Each row was made from one path, in order. Every step used is in the known rows, and no mark comes twice. Write each row's path.
Known rows:
pugug -> dozotez: [-2.79,-0.95,+3.09,+3.48,-2.94,+4.26,+3.74,-2.05,+2.49,-3.20,+3.72,-0.95,+2.95,+1.92,+1.63,-0.80,+1.75,-0.63,-0.39,-1.04,-3.49,+0.55,+0.06]
tiza -> dozotez: [-3.15,-1.56,+3.70,+4.73,-1.28,+4.80,+2.60,-1.29,+1.63,-4.07,+3.29,-1.56,+2.24,+1.56,-0.66,-1.56,+0.61,+1.04,-3.30,+0.89,-2.66,+0.54,+1.15]
dozotez -> nerur -> digab -> tiza: [-2.77,-2.28,+0.29,+5.12,-4.45,+5.37,-0.11,-2.78,+0.09,-3.47,+0.30,-4.05,+1.73,+4.01,+0.96,-2.14,+0.33,-1.43,-1.57,+0.07,-1.40,+4.97,-0.47]
tiza -> dozotez -> nerur -> digab -> tizun: [-0.32,-3.24,+0.34,+4.70,-4.71,+8.82,+0.72,-2.73,-2.48,-2.20,+2.77,-3.52,+2.79,+3.97,+1.06,+0.12,+1.84,-0.78,-3.88,+2.20,-0.92,+3.91,-0.11]
tizun -> dozotez -> nerur: [+0.14,-1.76,+0.92,+4.26,-2.78,+3.64,+2.13,-1.88,+0.21,-0.40,+3.57,-3.86,+3.51,+5.64,+0.76,-1.34,-1.22,-0.55,-1.59,+2.38,-2.64,+1.16,-2.04]
gegol -> dozotez -> bokapub -> digab: [-2.79,+0.83,+3.43,+0.89,-3.98,+4.47,+2.53,+0.62,+4.00,-4.72,+1.96,-2.59,+4.51,+6.52,+0.42,-0.56,+2.49,+1.70,+0.74,-1.35,-2.47,+0.59,-0.74]
pugug -> digab -> tiza -> dozotez: [-0.79,-0.73,+3.83,+5.90,-1.49,+3.90,-0.84,-4.25,+1.43,-5.52,-1.61,-0.90,-1.92,+0.69,+1.23,-0.41,+2.87,+0.25,-3.42,-1.32,-0.75,+1.44,-0.01]
bokapub -> digab: [-2.84,-2.14,+2.28,+1.58,-2.77,+4.65,+2.62,+1.07,+2.40,-3.53,+3.61,-1.82,+2.39,+3.72,-1.39,-1.27,+1.96,+1.30,+0.54,-1.73,-2.57,+0.80,-1.17]
digab -> tizun -> dozotez: [+2.31,-0.98,+1.84,+2.76,-2.23,+4.40,+3.73,-1.65,-1.31,-1.81,+3.85,-1.22,+2.53,+6.03,+1.73,-0.29,+1.86,+2.03,-2.05,+1.08,-2.42,-0.22,-2.75]
tizun -> dozotez: [-1.02,-0.74,+2.30,+3.65,-1.47,+3.21,+3.86,-0.31,+0.79,-2.39,+4.09,-1.41,+2.01,+4.61,+1.04,-1.45,+0.15,+1.26,-1.84,+0.60,-3.15,-0.40,-1.00]
nerur -> digab -> tizun: [-1.99,-2.11,+1.01,+2.62,-3.85,+7.53,+3.28,-0.18,-0.85,-2.94,+2.82,-1.80,+2.73,+4.14,+1.05,-0.73,+3.07,+0.61,-1.62,-0.68,-1.33,+1.92,-0.33]
pugug -> dozotez -> nerur -> digab: [-3.07,-2.48,-0.20,+4.66,-5.75,+6.83,+1.91,-2.40,+0.53,-1.81,+3.31,-3.07,+2.95,+2.77,+2.70,-0.28,+1.39,-3.17,-0.79,-0.24,-2.34,+3.84,-0.11]
bokapub -> digab -> tiza -> dozotez -> pugug: [-1.70,+0.26,+3.51,+4.21,-2.91,+4.26,+0.89,-3.40,+1.26,-6.51,+1.52,-0.59,+0.72,+2.61,+1.91,-1.67,+1.48,+2.08,-3.20,-2.35,-2.59,+2.83,-2.07]
bokapub -> digab -> tizun -> dozotez: [+2.83,-1.34,+1.00,+1.30,-3.23,+5.10,+3.04,-0.01,-1.17,-2.25,+4.65,-0.61,+1.32,+7.18,+1.15,+0.59,+3.16,+2.92,-0.82,-0.56,-2.41,+0.59,-3.85]
nerur -> digab -> tiza -> dozotez: [-4.09,-0.81,+2.48,+6.21,-2.73,+5.79,+0.92,-2.13,-0.20,-6.24,+0.88,-1.26,-0.85,+1.61,+1.63,-1.66,+1.50,+0.78,-4.32,-0.88,-2.01,+3.85,+1.83]
bokapub -> digab -> gegol -> dozotez: [-2.37,-0.85,+2.09,+2.13,-4.56,+2.62,+2.28,+0.91,+2.07,-3.95,+3.23,-1.49,+2.20,+5.85,+2.13,+1.16,-0.30,+2.43,+0.40,-1.06,-0.81,-1.08,-0.67]
tiza -> dozotez -> nerur -> digab: [-3.63,-3.03,+0.67,+5.80,-4.24,+7.67,+0.85,-1.36,-0.45,-2.86,+2.83,-3.77,+2.37,+2.64,+0.91,-1.21,+0.02,-1.45,-3.78,+2.00,-1.54,+3.81,+1.34]
gegol -> dozotez -> bokapub -> digab -> tizun: [+0.42,+0.59,+3.31,-0.06,-4.57,+5.46,+2.40,-0.69,+2.12,-3.94,+1.90,-2.33,+5.17,+8.13,+0.99,+0.59,+4.49,+2.31,+0.59,-1.00,-1.95,+0.65,-2.34]
dozotez -> nerur -> digab -> tizun: [-0.62,-3.33,-0.49,+2.88,-5.06,+7.81,+1.52,-1.82,-1.70,-1.05,+2.43,-4.12,+3.91,+5.17,+0.61,-0.55,+1.91,-1.19,-1.47,+1.20,-0.87,+3.46,-1.41]
digab -> tiza: [-2.33,-0.94,+3.46,+4.12,-1.68,+2.80,+1.52,-2.69,+2.11,-4.82,+0.50,-1.78,+1.71,+3.14,-0.49,-2.31,+0.88,+1.10,-1.07,-0.89,-2.61,+1.46,-0.60]
digab -> bokapub: [-3.09,-1.94,+3.23,+1.32,-2.29,+3.71,+4.01,-2.41,+2.80,-4.22,+2.05,-2.64,+2.91,+3.32,-2.34,-2.49,+2.52,+0.85,-1.01,+0.94,-2.77,-0.35,-1.23]
gegol -> dozotez: [-2.73,+0.15,+4.28,+4.11,-2.61,+3.02,+3.82,+1.22,+2.53,-4.23,+3.27,-1.50,+4.58,+4.40,+0.04,-1.44,-0.22,+1.38,-0.78,+0.02,-2.66,-0.32,-0.04]

Which path is each row?
[-3.92,+0.70,+3.12,+2.27,-3.62,+2.35,+2.59,-2.15,+3.31,-3.59,+0.55,-3.79,+4.73,+6.26,+3.48,+0.66,-0.60,+1.24,-0.53,+0.56,-0.92,-1.93,+1.34] => digab -> gegol -> dozotez -> bokapub
[-4.41,-3.61,-1.35,+3.80,-5.28,+5.51,+0.84,-2.13,-0.17,-1.02,+1.93,-4.77,+2.67,+4.05,+2.84,+0.25,-1.51,-1.63,-1.22,+1.45,+0.25,+1.73,+0.70] => dozotez -> nerur -> digab -> gegol
[-3.41,-1.06,+3.12,+1.88,-2.74,+6.32,+1.45,-1.84,+3.26,-4.36,+1.96,-2.83,+2.47,+3.74,-0.06,-0.59,+3.37,+1.23,-1.63,-0.63,-2.58,+1.23,+0.21] => tiza -> dozotez -> bokapub -> digab
[-1.76,-2.05,-1.04,+4.72,-4.36,+5.93,+2.09,-0.51,-1.06,-0.96,+3.56,-3.42,+2.18,+5.50,+2.59,-1.24,-0.43,-1.14,-2.29,+1.65,-1.83,+3.21,-0.69] => tizun -> dozotez -> nerur -> digab
[-1.29,-1.25,+3.21,+4.41,-2.35,+4.45,+0.32,-2.05,+1.29,-6.05,+1.58,-1.11,-0.76,+2.43,-0.19,-1.17,+2.10,+2.11,-2.26,-1.59,-2.54,+2.91,-0.52] => bokapub -> digab -> tiza -> dozotez
[-3.41,+0.05,+4.04,+4.48,-2.09,+4.70,+3.45,-2.45,+1.51,-4.38,+3.09,-1.61,+3.76,+1.67,+1.64,-2.11,-0.69,+0.91,-4.23,-0.03,-2.82,+0.38,-0.32] => tiza -> dozotez -> pugug
[-1.92,-1.56,+1.28,+4.16,-4.64,+2.45,+1.39,-1.95,+1.22,-1.59,+2.19,-4.36,+4.88,+5.79,+2.12,+0.82,-2.97,-0.26,-0.84,+2.62,-0.35,-0.60,-0.26] => digab -> gegol -> dozotez -> nerur
[-1.64,-0.60,+0.19,+0.67,-3.74,+3.33,+1.82,-2.18,+1.58,-2.12,+2.25,-3.07,+1.27,+7.01,+4.09,+1.50,+1.52,+1.96,-0.16,-0.25,-1.33,-0.88,-1.36] => tizun -> dozotez -> bokapub -> digab -> gegol
[-2.45,+0.25,+3.02,+2.82,-2.55,+3.72,+2.12,-2.42,+2.35,-3.16,+0.34,-1.29,+2.43,+1.75,+2.41,-1.03,+1.68,-0.57,-1.43,-2.42,-0.76,-0.77,-2.12] => dozotez -> pugug -> digab
[-5.10,-0.52,+1.21,+4.40,-5.02,+4.10,+2.93,+0.99,+0.59,-4.31,+2.73,-1.83,+2.00,+5.06,+4.17,+0.83,-0.91,+0.83,-1.58,-0.47,-0.23,-0.12,+1.86] => nerur -> digab -> gegol -> dozotez
[-3.97,-1.63,+1.10,-0.12,-4.04,+4.26,+1.40,-2.34,+3.44,-2.86,+1.11,-3.95,+2.57,+5.45,+2.04,+0.69,+1.62,+1.12,+1.00,-1.08,-0.84,-0.66,-0.17] => dozotez -> bokapub -> digab -> gegol
[-0.74,-2.11,+2.75,+6.47,-2.66,+4.26,-0.65,-5.18,+0.68,-3.95,+0.55,-3.77,+1.85,+2.76,-0.47,-1.57,-0.26,-0.33,-3.32,+2.29,-2.27,+3.59,-0.28] => digab -> tiza -> dozotez -> nerur
[-1.18,+1.04,+2.57,+3.39,-2.16,+2.97,+4.67,-1.41,+0.73,-2.82,+3.93,-0.91,+3.37,+4.66,+3.54,-1.89,-1.03,+1.29,-2.88,-0.07,-3.08,-0.42,-2.16] => tizun -> dozotez -> pugug
[-0.34,+2.94,+4.59,+4.76,-3.35,+1.50,+0.78,-3.21,+2.06,-6.23,-1.48,-0.31,+1.53,+3.69,+4.33,-0.81,+1.35,+0.50,-1.95,-3.09,-0.55,+0.57,-2.63] => gegol -> dozotez -> pugug -> digab -> tiza
[-1.05,+1.78,+4.29,+1.77,-3.98,+2.29,+3.15,-2.89,+2.90,-5.57,-0.38,-1.05,+2.61,+4.06,+2.33,-0.95,+2.94,+0.57,-1.90,-1.31,-0.89,-1.33,-3.27] => gegol -> dozotez -> pugug -> digab -> bokapub
[-4.82,-2.14,+1.60,+1.83,-3.85,+5.65,+3.87,-1.29,+1.50,-4.68,+1.96,-2.39,+1.49,+3.52,-0.31,-2.39,+3.26,+0.43,-1.82,+0.11,-2.15,+1.59,-0.10] => nerur -> digab -> bokapub
[-1.67,-1.70,+2.82,+1.37,-2.42,+3.71,+1.96,-3.18,+3.18,-3.98,-0.71,-2.23,+0.30,+2.44,-1.06,-1.01,+4.61,-0.09,-0.79,-0.50,-0.80,-0.91,-1.98] => pugug -> digab -> bokapub
[-1.26,-0.01,+1.67,+0.76,-3.02,+4.38,+2.50,-0.62,+2.35,-2.69,+2.73,-2.51,+2.10,+6.76,+1.58,-0.63,+2.68,+1.87,-0.13,-0.99,-2.92,+0.66,-1.68] => tizun -> dozotez -> bokapub -> digab
[+4.07,-2.67,-0.40,+1.60,-4.33,+5.66,+1.29,-1.68,-1.72,-0.45,+4.00,-3.05,+2.74,+7.91,+0.73,+0.62,+2.09,+1.14,-0.42,+1.45,-1.96,+2.00,-4.83] => bokapub -> digab -> tizun -> dozotez -> nerur
[-1.90,-2.92,+2.29,+5.10,-2.77,+5.68,+1.07,-3.09,+0.90,-2.46,+2.67,-4.03,+3.49,+2.35,-1.18,-1.27,-0.72,-0.66,-3.13,+2.80,-2.25,+1.87,+0.07] => tiza -> dozotez -> nerur
[-1.40,+0.51,+4.17,+4.39,-1.87,+4.36,-1.41,-6.27,+2.84,-5.53,-3.35,-2.52,-0.44,+2.14,+2.12,-0.23,+4.34,-0.25,-2.85,-1.45,-0.60,+1.71,+0.30] => pugug -> digab -> tiza -> dozotez -> bokapub
[-4.37,-1.03,+1.80,+4.68,-3.19,+4.85,+1.43,-1.24,+0.56,-5.54,+0.58,-1.58,+0.52,+3.01,+1.46,-2.20,+1.72,+0.50,-1.76,-1.56,-1.92,+3.59,+0.62] => nerur -> digab -> tiza
[-3.85,-1.50,+1.74,+1.67,-3.64,+5.13,+0.84,-3.04,+2.55,-3.85,+1.36,-3.48,+1.30,+4.19,+2.23,+1.16,+1.79,+1.48,-1.61,-0.39,-0.95,-0.06,+1.01] => tiza -> dozotez -> bokapub -> digab -> gegol
[-3.53,-3.41,+0.14,+2.34,-5.04,+6.26,+2.15,-2.43,+0.96,-2.95,+1.46,-4.87,+3.13,+4.44,-0.88,-2.19,+2.14,-1.45,-1.43,+1.68,-1.55,+3.14,-1.11] => dozotez -> nerur -> digab -> bokapub
[-2.84,-1.33,+1.32,+3.25,-5.96,+5.03,+2.60,-1.35,+0.98,-4.24,+1.66,-4.13,+3.86,+6.00,-0.07,-1.50,+1.61,-0.76,-1.65,+2.05,-1.57,+2.71,-0.96] => gegol -> dozotez -> nerur -> digab -> bokapub
[+0.55,-2.51,+2.05,+0.60,-3.35,+5.96,+2.43,-0.06,+0.49,-2.80,+3.56,-1.48,+2.75,+5.36,-1.06,-0.11,+3.65,+2.02,+0.48,-1.33,-1.93,+0.75,-3.00] => bokapub -> digab -> tizun
[-1.07,-2.43,-0.78,+2.85,-4.93,+5.52,+2.63,-2.50,-0.66,-2.14,+2.60,-4.01,+1.69,+6.08,+1.07,-1.57,+1.42,-0.66,-2.61,+2.54,-2.08,+2.94,-2.06] => tizun -> dozotez -> nerur -> digab -> bokapub
[-0.94,-0.50,+3.21,+4.18,-1.82,+2.71,-0.34,-3.39,+2.08,-4.54,-1.73,-1.47,-0.77,+2.02,+1.13,-0.79,+3.21,-0.16,-0.70,-2.31,-0.65,+1.07,-1.00] => pugug -> digab -> tiza
[-2.68,+1.03,+2.74,+2.28,-3.99,+2.49,+0.67,-3.09,+3.43,-3.31,-1.74,-3.15,+2.17,+5.11,+4.92,+2.33,+1.88,+0.01,-0.10,-0.71,+1.03,-2.71,+0.49] => pugug -> digab -> gegol -> dozotez -> bokapub
[-1.13,+1.10,+3.26,+3.81,-2.44,+2.56,+0.47,-4.67,+2.12,-4.78,-1.95,-0.90,+0.59,+2.07,+3.28,-1.27,+2.25,-0.05,-1.86,-3.28,-0.49,+0.74,-2.72] => dozotez -> pugug -> digab -> tiza
[-2.21,+0.33,+3.64,+4.53,-2.19,+4.81,+1.42,-3.18,+1.72,-4.17,+0.63,-0.84,+1.25,+0.53,+2.85,-0.60,+1.64,-0.35,-3.92,-1.37,-0.88,-0.32,-1.00] => tiza -> dozotez -> pugug -> digab
[+1.01,+1.86,+2.53,+4.63,-2.25,+1.72,+0.91,-4.46,+0.45,-4.29,-0.83,-0.22,-0.93,+3.79,+5.47,-0.71,+1.39,+0.68,-3.00,-2.33,-1.12,+0.58,-3.50] => tizun -> dozotez -> pugug -> digab -> tiza
[-6.04,+0.73,+1.44,+2.68,-5.37,+4.48,+2.47,-0.66,+1.98,-4.11,+0.76,-3.35,+3.44,+6.13,+5.29,+0.68,+0.16,+0.50,-1.22,-0.26,-0.22,+0.07,+2.13] => nerur -> digab -> gegol -> dozotez -> bokapub
[+0.14,+0.51,+0.44,+2.93,-4.26,+6.18,+4.45,-1.45,-2.59,-2.58,+3.56,-0.52,+2.62,+6.09,+5.64,-0.71,+1.65,+1.43,-3.48,-0.68,-1.75,+1.48,-2.98] => nerur -> digab -> tizun -> dozotez -> pugug
[+3.16,-0.74,+1.55,+2.84,-2.16,+4.41,+1.71,-2.45,-0.92,-1.39,+1.54,-0.58,+0.11,+4.87,+2.71,+1.16,+4.10,+1.01,-1.61,-0.49,-0.59,-0.82,-3.25] => pugug -> digab -> tizun -> dozotez
[-3.74,-3.00,-0.06,+4.11,-4.62,+6.67,+1.64,-0.61,+0.31,-1.89,+2.52,-4.20,+3.49,+3.74,+0.28,-1.68,+0.01,-1.84,-1.25,+0.94,-1.60,+3.40,+0.20] => dozotez -> nerur -> digab
[-1.34,-0.98,+2.81,+4.53,-3.94,+3.32,+2.15,-0.63,+1.89,-2.59,+2.95,-3.95,+5.88,+5.59,-0.46,-1.20,-1.40,-0.43,-0.77,+1.96,-2.16,+1.02,-0.88] => gegol -> dozotez -> nerur
[-2.78,-0.27,+2.52,+0.79,-4.26,+5.27,+2.30,-2.49,+4.11,-3.52,+2.77,-2.18,+2.97,+4.06,+1.83,+0.17,+4.56,-0.48,+1.11,-2.54,-3.34,+1.27,-0.84] => pugug -> dozotez -> bokapub -> digab
[-2.87,+0.33,+4.48,+4.62,-1.65,+4.43,+0.39,-5.36,+2.81,-5.89,-0.89,-3.17,+2.10,+3.04,+1.22,-1.69,+2.28,+0.93,-3.21,+0.36,-2.72,+2.14,+1.18] => digab -> tiza -> dozotez -> bokapub
[+0.02,-2.54,+1.88,+4.93,-3.74,+4.93,-1.37,-3.67,+0.72,-4.44,+1.11,-3.23,+0.88,+3.83,-0.99,-0.95,+1.22,+0.49,-2.10,+0.43,-2.15,+4.62,-1.50] => bokapub -> digab -> tiza -> dozotez -> nerur
